Each row comes from the steps of one walk. Every step used is in the known rows, and no mark comes twice. Write the walk behind each row, first mark first.
Known rows
sabo luri dopal fadad: [ 0.35 -2.37 -1.57  0.18  0.73  0.87 -1.68  0.53 -0.47  0.12 -0.96 -0.24
 -0.77  0.86  0.05  0.25  2.01 -1.34  0.30 -1.91 -0.84  0.74  4.77 -1.47
  1.49 -1.04 -0.78]
sabo luri dopal zugido fadad kodon nopa: [ 0.67 -2.40  0.29 -0.98  0.37 -1.77 -1.02  0.41  1.87 -2.35 -1.19 -2.02
 -1.32  1.81 -1.03  0.85  1.97 -1.62  0.99 -5.08 -1.80  1.49  5.25 -2.27
  0.47  2.48 -0.21]
dopal nopa kodon fadad luri sabo: [ 1.08 -2.14 -9.00  2.16  0.92 -3.55  4.41  0.07 -0.36 -0.59 -1.18 -0.96
 -1.09 -0.95 -1.59  0.01  1.57 -0.91  1.55 -0.83  0.90  1.83  3.82 -2.79
 -1.49 -1.11 -1.32]
kodon nopa: [ 0.86 -0.77 -0.49 -0.15  0.44 -1.30  0.11 -0.12  0.76 -2.76 -0.68 -0.88
 -0.13  0.50 -1.62  0.20  1.31 -1.23  0.56  0.02 -1.40  0.59  1.17 -0.25
 -0.96 -0.68 -0.04]
dopal zugido fadad luri: [ 0.71 -1.86  0.29  0.64  1.28 -1.65  0.72  0.41  1.20 -1.18 -0.54 -2.37
 -0.24 -0.63  0.34  0.45  2.14 -2.05  0.48 -5.16  0.50  2.34  3.89 -2.40
 -1.10  1.14  0.33]
sabo luri zugido: [ 0.11 -1.41 -0.36  1.09  0.68 -1.53 -1.90  0.04  0.40 -0.15 -0.33 -0.66
  0.49 -0.11 -0.15  0.28  1.17 -0.99  0.32 -1.41 -1.59  0.51  4.94 -2.98
  0.80 -0.96 -0.02]
nopa kodon fadad: [ 0.58  0.01 -4.80  2.04  0.54 -0.52  4.02 -0.13  0.55 -0.01 -0.47 -0.51
 -0.83 -1.05 -0.41 -0.32  1.92 -0.99 -0.14 -1.37  0.59  0.70  0.87 -2.29
 -0.68 -1.88 -0.01]
fadad luri zugido: [ 0.43 -1.41  0.24  0.78  0.93 -1.83  0.52 -0.63  0.92 -1.21 -0.56 -1.52
  0.36 -0.24 -0.17 -0.09  1.79 -0.88  0.43 -1.24  0.25  1.28  3.91 -2.90
 -0.80 -0.99 -0.02]
nopa dopal fadad luri sabo: [ 1.09 -2.83 -5.08  2.89  1.14  0.13  0.11  0.42  0.25 -1.51 -1.23 -1.11
 -1.05 -1.22 -0.19 -0.14  3.16 -1.00  0.98 -1.34  0.87  1.49  3.63 -2.07
 -0.56 -1.29 -0.94]
nopa dopal fadad zugido: [ 1.23 -1.42 -0.94  3.27  0.46  0.10 -0.24  0.10  0.04 -1.19 -1.08 -1.16
 -1.35 -0.71  0.07  0.19  3.43 -1.30 -0.06 -4.86  0.09 -1.41  1.00 -2.18
 -0.17 -1.68 -0.94]
nopa kodon: [ 1.17 -0.08 -4.70  2.13  0.94 -0.94  2.04 -0.36  0.40 -0.97 -0.47 -0.79
 -0.16 -0.49 -0.22 -0.31  2.25 -0.91  0.17  0.10 -0.83  0.54  0.64 -0.25
 -0.22 -1.65  0.30]
kodon nopa dopal: [ 1.41 -0.36 -0.96  2.46  0.46 -1.50 -0.81 -0.09  1.16 -2.88 -0.59 -0.72
 -1.03  0.37 -1.79  0.13  2.84 -1.01  0.79  0.05 -1.41  0.53  0.89 -0.21
 -0.39 -0.66 -0.40]
zugido dopal nopa: [ 1.88 -1.41 -0.71 -1.22  1.05 -2.76  0.89  0.25 -0.83 -0.98 -1.38 -1.73
 -0.80 -2.99 -1.59  0.82  3.35 -1.41  0.87  0.27 -1.39 -0.03  0.67 -0.19
  0.16 -2.61 -0.93]
nopa kodon fadad zugido: [ 0.62 -0.20 -4.82  2.14  0.01 -1.43  3.61 -0.38  0.68 -0.31 -0.59 -1.22
 -0.95 -1.07 -0.21 -0.11  2.19 -0.92 -0.20 -4.73  0.56 -1.22  1.03 -2.78
 -0.80 -2.02 -0.26]
sabo luri zugido fadad kodon nopa dopal: [ 0.87 -1.27  0.63  2.19  0.31 -1.43 -1.65  0.33  1.43 -2.75 -0.44 -1.94
 -1.23  0.49 -1.64 -0.20  2.36 -1.28  1.12 -1.33 -2.11  1.69  5.10 -4.86
  1.00  2.03 -0.73]
fadad zugido dopal: [ 1.28 -1.00 -0.40 -1.22  0.49 -1.50  0.36 -0.07  1.13 -1.11 -1.02 -2.70
 -0.49 -3.60 -0.35  0.50  3.97 -0.89  0.24 -3.39 -0.84 -2.08  0.95 -0.69
  0.17 -3.21 -0.10]
dopal nopa: [ 1.57 -1.44 -0.48  0.35  0.82 -2.75  0.77 -0.09 -0.86 -0.86 -1.01 -0.86
 -0.12  0.22 -1.40  0.39  1.51 -1.54  0.63  0.29 -1.22  0.58  0.92 -0.32
 -0.83 -0.99 -0.83]
dopal nopa kodon fadad zugido: [ 1.34 -0.91 -4.92  2.40  0.02 -3.48  4.08 -0.27 -0.67 -0.31 -1.00 -1.07
 -1.35 -0.34 -1.25  0.35  1.87 -1.25  0.46 -4.29  0.05 -0.98  1.10 -2.85
 -1.10 -1.55 -1.21]
fote dopal: [ 1.28 -0.49 -0.86 -1.13  0.34 -0.44  0.05  0.16  0.60 -0.39 -0.62 -0.62
  0.40 -1.99  0.18  0.33  0.55 -1.11 -0.20  0.51 -0.59  1.26  0.68 -0.61
  0.28 -1.06  0.31]
luri zugido: [ 0.93 -1.05 -0.26  0.29  0.62 -1.43 -0.01 -0.37  0.83 -1.06 -0.73 -1.02
  0.39 -0.07 -0.11 -0.27  1.48 -0.99  0.03 -0.98 -0.48  0.09  0.82 -3.28
 -0.53 -0.80  0.17]
nopa kodon fadad luri zugido dopal: [ 0.56 -0.66 -4.38  1.31  0.65 -1.58  4.06  0.05  1.18 -0.68 -0.70 -2.29
 -1.33 -3.93 -0.44 -0.04  3.75 -0.61  0.54 -2.38  1.49  0.91  3.48 -5.02
  0.16 -2.73 -0.42]
zugido fadad kodon nopa dopal: [ 1.48 -0.82  0.67  1.17  0.55 -0.53  0.78 -0.07  1.60 -3.26 -0.74 -2.16
 -1.46  0.16 -1.69 -0.45  3.05 -1.40  0.67 -0.17 -1.22  1.67  1.19 -1.91
 -0.44  1.54 -0.51]
sabo luri dopal nopa: [ 1.06 -1.96 -1.47  0.19  0.78 -2.99 -1.64  0.16 -0.76  0.04 -0.99 -0.49
 -0.52  1.63 -1.39  0.61  1.76 -1.08  1.20 -0.03 -2.26  0.80  4.82 -0.01
  1.30 -0.45 -1.19]
fadad luri sabo: [ 0.78 -2.40 -4.25 -0.05  1.15 -1.69  0.74 -0.29  0.91 -1.32 -0.75 -1.53
  0.51 -0.97 -0.25 -0.17  1.78 -0.70  1.25  0.03  0.16  1.44  3.87 -0.59
 -1.17 -1.41 -0.01]

Which walk is each row?
[ 0.80 -1.96  0.57 -0.72  0.28  0.72  2.03 -0.21 -0.09 -3.01 -1.78 -1.20
 -1.07  0.54 -1.49  0.36  1.60 -1.46 -0.19 -1.45 -0.51  0.88  1.37 -1.30
 -1.12 -0.95 -0.92]  dopal fadad kodon nopa
[ 1.07 -1.76 -0.77 -1.32  1.00  1.16  0.66  0.59 -0.29 -1.06 -1.35 -1.56
 -1.07 -3.67 -0.16  0.41  3.45 -1.55  0.03 -1.46  0.04  0.02  0.61 -1.67
  0.35 -3.23 -0.64]  zugido dopal fadad
[ 0.60 -1.23 -0.46 -0.58  0.78 -1.55 -1.76  0.54  0.44 -0.30 -0.67 -1.86
 -0.18 -3.28 -0.33  0.57  2.89 -0.96  0.67 -1.17 -1.75 -0.11  4.70 -2.95
  1.84 -2.45 -0.28]  sabo luri zugido dopal
[ 0.52 -1.31  0.16  0.12  1.41 -0.44  0.61  0.10  0.81 -1.11 -0.03 -2.40
  0.18 -0.77 -0.17 -0.54  2.06 -1.77  0.61 -0.61  0.19  2.63  3.88 -1.88
 -0.68  0.45 -0.03]  zugido fadad luri
[ 1.55 -1.01 -0.57  2.79  0.92 -1.33 -0.62  0.66  1.43 -1.24 -0.50 -1.63
 -1.16 -0.72  0.29  0.32  3.22 -1.80  0.43 -4.87 -0.42  1.03  0.83 -2.69
 -0.27  1.51  0.40]  nopa dopal zugido fadad
[ 1.29 -2.29  0.53 -1.36  0.73 -0.99  1.42 -0.18  1.96 -1.29 -1.56 -2.22
 -1.02  0.84  0.39  0.14  2.76 -1.53  0.22 -4.76  0.03  0.94  0.89 -2.37
 -0.32  1.95  0.36]  luri dopal zugido fadad kodon
[ 1.11 -1.51 -0.18  0.12  0.98 -1.19  0.07  0.52  1.19 -1.20 -0.56 -1.66
 -0.34 -0.54  0.33  0.35  1.76 -2.20  0.14 -4.97 -0.19  1.18  0.94 -2.77
 -0.77  1.37  0.55]  dopal zugido fadad
[ 1.38 -1.25 -5.78  1.57 -0.03 -3.44  3.51 -0.45  0.00 -0.31 -1.38 -0.93
 -1.78  1.17 -1.43 -0.01  2.60 -0.85  0.65 -4.33  0.36 -1.20  0.75 -2.95
 -0.40 -0.91 -1.44]  luri dopal nopa kodon fadad zugido
[ 1.18 -1.87  0.28 -2.02  0.55  0.78  2.09  0.13  0.28 -3.25 -2.09 -2.16
 -1.70 -2.57 -1.68  0.75  3.50 -1.39  0.20 -1.43 -0.69  0.20  1.11 -1.28
 -0.26 -2.55 -1.06]  zugido dopal fadad kodon nopa
[ 0.43 -1.46 -1.19 -0.13  0.76 -1.00 -1.95  0.04  0.65  0.16 -0.45 -0.58
  0.02  0.83 -0.20  0.08  2.09 -0.85  0.65 -0.37 -1.75  0.53  4.61 -0.10
  1.63 -1.04 -0.09]  sabo luri dopal
[ 1.15 -1.24 -0.25 -0.41  0.74 -1.21  0.04  0.86  1.13 -0.98 -0.47 -2.08
 -0.15 -2.13  0.79  0.86  0.94 -1.88  0.34 -4.57  0.59  3.15  3.75 -2.89
 -0.40  1.78  0.41]  fote dopal zugido fadad luri
[ 2.22 -0.72 -5.07  0.77  1.26 -2.79  2.48  0.11 -0.48 -1.26 -1.34 -1.63
 -1.19 -2.90 -1.64  0.45  3.72 -1.15  0.94  0.55 -1.41  0.18  0.44 -0.26
  0.34 -2.47 -0.94]  zugido dopal nopa kodon
[ 1.10 -1.78  1.21 -0.49  0.91 -0.94  2.05 -0.05  1.23 -1.31 -1.21 -2.38
 -0.46 -0.44  0.24  0.51  2.15 -1.91 -0.08 -5.04 -0.26  1.14  1.20 -2.40
 -0.96  1.23  0.37]  dopal zugido fadad kodon
[ 0.63 -3.31 -4.64  0.37  1.27  0.14  0.66  0.31 -0.01 -1.36 -1.40 -1.07
 -0.26 -0.96 -0.04 -0.10  1.68 -1.19  0.68 -1.43  0.90  1.51  3.89 -2.12
 -1.16 -1.55 -0.68]  dopal fadad luri sabo
[ 1.58 -1.10 -0.69  2.60  0.45 -1.96 -1.12  0.79  1.69 -3.22 -0.59 -1.55
 -1.70  0.23 -1.02  0.43  2.82 -1.89  1.03 -4.72 -0.99  1.18  0.92 -2.73
 -0.67  2.36 -0.02]  kodon nopa dopal zugido fadad
[ 0.98 -1.06 -5.15  1.65  0.57 -3.35  1.89  0.76 -0.85  0.25 -0.91 -1.13
 -1.74 -3.14 -1.52  0.80  2.72 -1.08  1.08 -1.97 -0.91  0.44  4.57 -5.06
  1.50 -2.17 -1.43]  sabo luri zugido dopal nopa kodon fadad
[ 1.63 -0.49 -5.09  0.58  0.66 -2.57  4.29  0.34 -0.52 -0.29 -1.29 -1.31
 -1.97 -3.47 -1.68  0.57  3.42 -1.20  0.74 -0.97 -0.11  0.31  0.48 -2.21
  0.06 -2.89 -1.26]  zugido dopal nopa kodon fadad
[ 1.37 -2.19  0.41 -1.58  0.29 -1.53  0.94 -0.07  2.26 -3.12 -1.66 -2.14
 -1.49  1.87 -1.11  0.36  2.40 -1.55  0.60 -4.71 -0.60  1.11  1.16 -2.43
 -0.62  2.69  0.01]  luri dopal zugido fadad kodon nopa
[ 1.39 -1.49  0.02 -1.91 -0.25  1.10  1.49  0.24  0.02 -2.64 -1.89 -0.77
 -1.08 -0.97 -1.08  0.68  0.42 -1.37 -0.31 -0.90 -0.30  1.69  1.23 -1.79
 -0.47 -0.58 -0.90]  fote dopal fadad kodon nopa
[ 1.52 -0.96 -5.77  1.43  0.45 -2.58  3.64 -0.09 -0.27 -0.02 -1.30 -0.30
 -1.85  1.15 -1.45 -0.12  2.25 -1.00  0.72 -0.88  0.30  0.65  0.58 -2.40
 -0.11 -0.65 -1.17]  luri dopal nopa kodon fadad
[ 1.54 -1.25 -4.89  1.75  0.94 -3.59 -0.15  0.51 -0.72 -0.62 -0.95 -1.40
 -1.06 -2.59 -1.59  0.70  3.05 -0.98  1.35 -0.82 -2.40  0.38  4.40 -3.04
  1.73 -1.91 -1.19]  sabo luri zugido dopal nopa kodon
[ 1.67 -1.69 -5.09  1.48  1.41 -2.59  2.01 -0.09  0.08 -1.35 -0.80 -2.13
 -1.28  1.36 -1.33 -0.79  2.90 -1.51  1.52 -0.04 -0.17  2.70  3.35 -2.00
  0.16  1.62 -1.00]  zugido fadad luri dopal nopa kodon
[ 0.58 -2.45  0.39 -1.28  0.33 -0.15 -0.44  0.52 -0.03 -2.68 -1.74 -1.88
 -1.51 -2.37 -1.53  0.96  2.79 -1.21  0.46 -2.66 -1.40  0.31  5.18 -4.18
  1.13 -1.99 -1.23]  sabo luri zugido dopal fadad kodon nopa
[ 0.39 -0.92 -0.44  0.32 -0.14 -1.37  2.28 -0.19  0.60 -0.21 -0.58 -1.45
 -0.52 -0.98 -0.17  0.23  1.84 -1.13 -0.21 -4.90  0.65 -1.34  1.29 -2.78
 -1.04 -2.05 -0.24]  kodon fadad zugido
[ 0.67 -1.18 -4.91  2.37  0.60 -2.17  3.89 -0.21  1.72 -0.31 -1.18 -1.24
 -1.63  0.34  0.19  0.57  2.92 -0.67  0.47 -6.14  1.74  1.28  3.62 -2.46
 -0.59 -0.65  0.00]  nopa kodon fadad luri dopal zugido
[ 2.21 -0.97 -4.86  1.01  0.67 -3.61  2.21 -0.12 -0.38 -1.31 -1.47 -2.32
 -1.29 -2.88 -1.56  0.68  4.10 -1.05  0.86 -2.92 -1.43 -1.68  0.81 -0.67
  0.02 -2.68 -1.08]  fadad zugido dopal nopa kodon
[ 1.33 -0.47  0.34  1.77  0.24 -1.25  1.12 -0.70  1.35 -3.08 -1.09 -1.42
 -1.27  0.30 -1.83  0.14  3.03 -0.71  0.50  0.01 -1.49  0.60  1.14  0.19
 -0.62 -0.69 -0.40]  fadad kodon nopa dopal
[ 0.79 -2.68 -4.25 -0.52  1.46 -1.00  0.25  0.33  1.15 -1.40 -0.42 -2.34
  0.29 -1.27 -0.23 -0.94  1.67 -1.33  1.34 -0.08  0.35  2.38  3.76 -2.72
 -1.00  0.73  0.11]  zugido fadad luri sabo
[ 1.14 -2.29  0.60 -1.91  0.35  0.09  1.61  0.16  0.54 -3.43 -2.20 -2.11
 -1.65 -2.19 -1.51  0.58  3.07 -1.25  0.09 -2.21 -0.20 -0.15  0.99 -4.39
 -0.14 -1.70 -1.07]  luri zugido dopal fadad kodon nopa
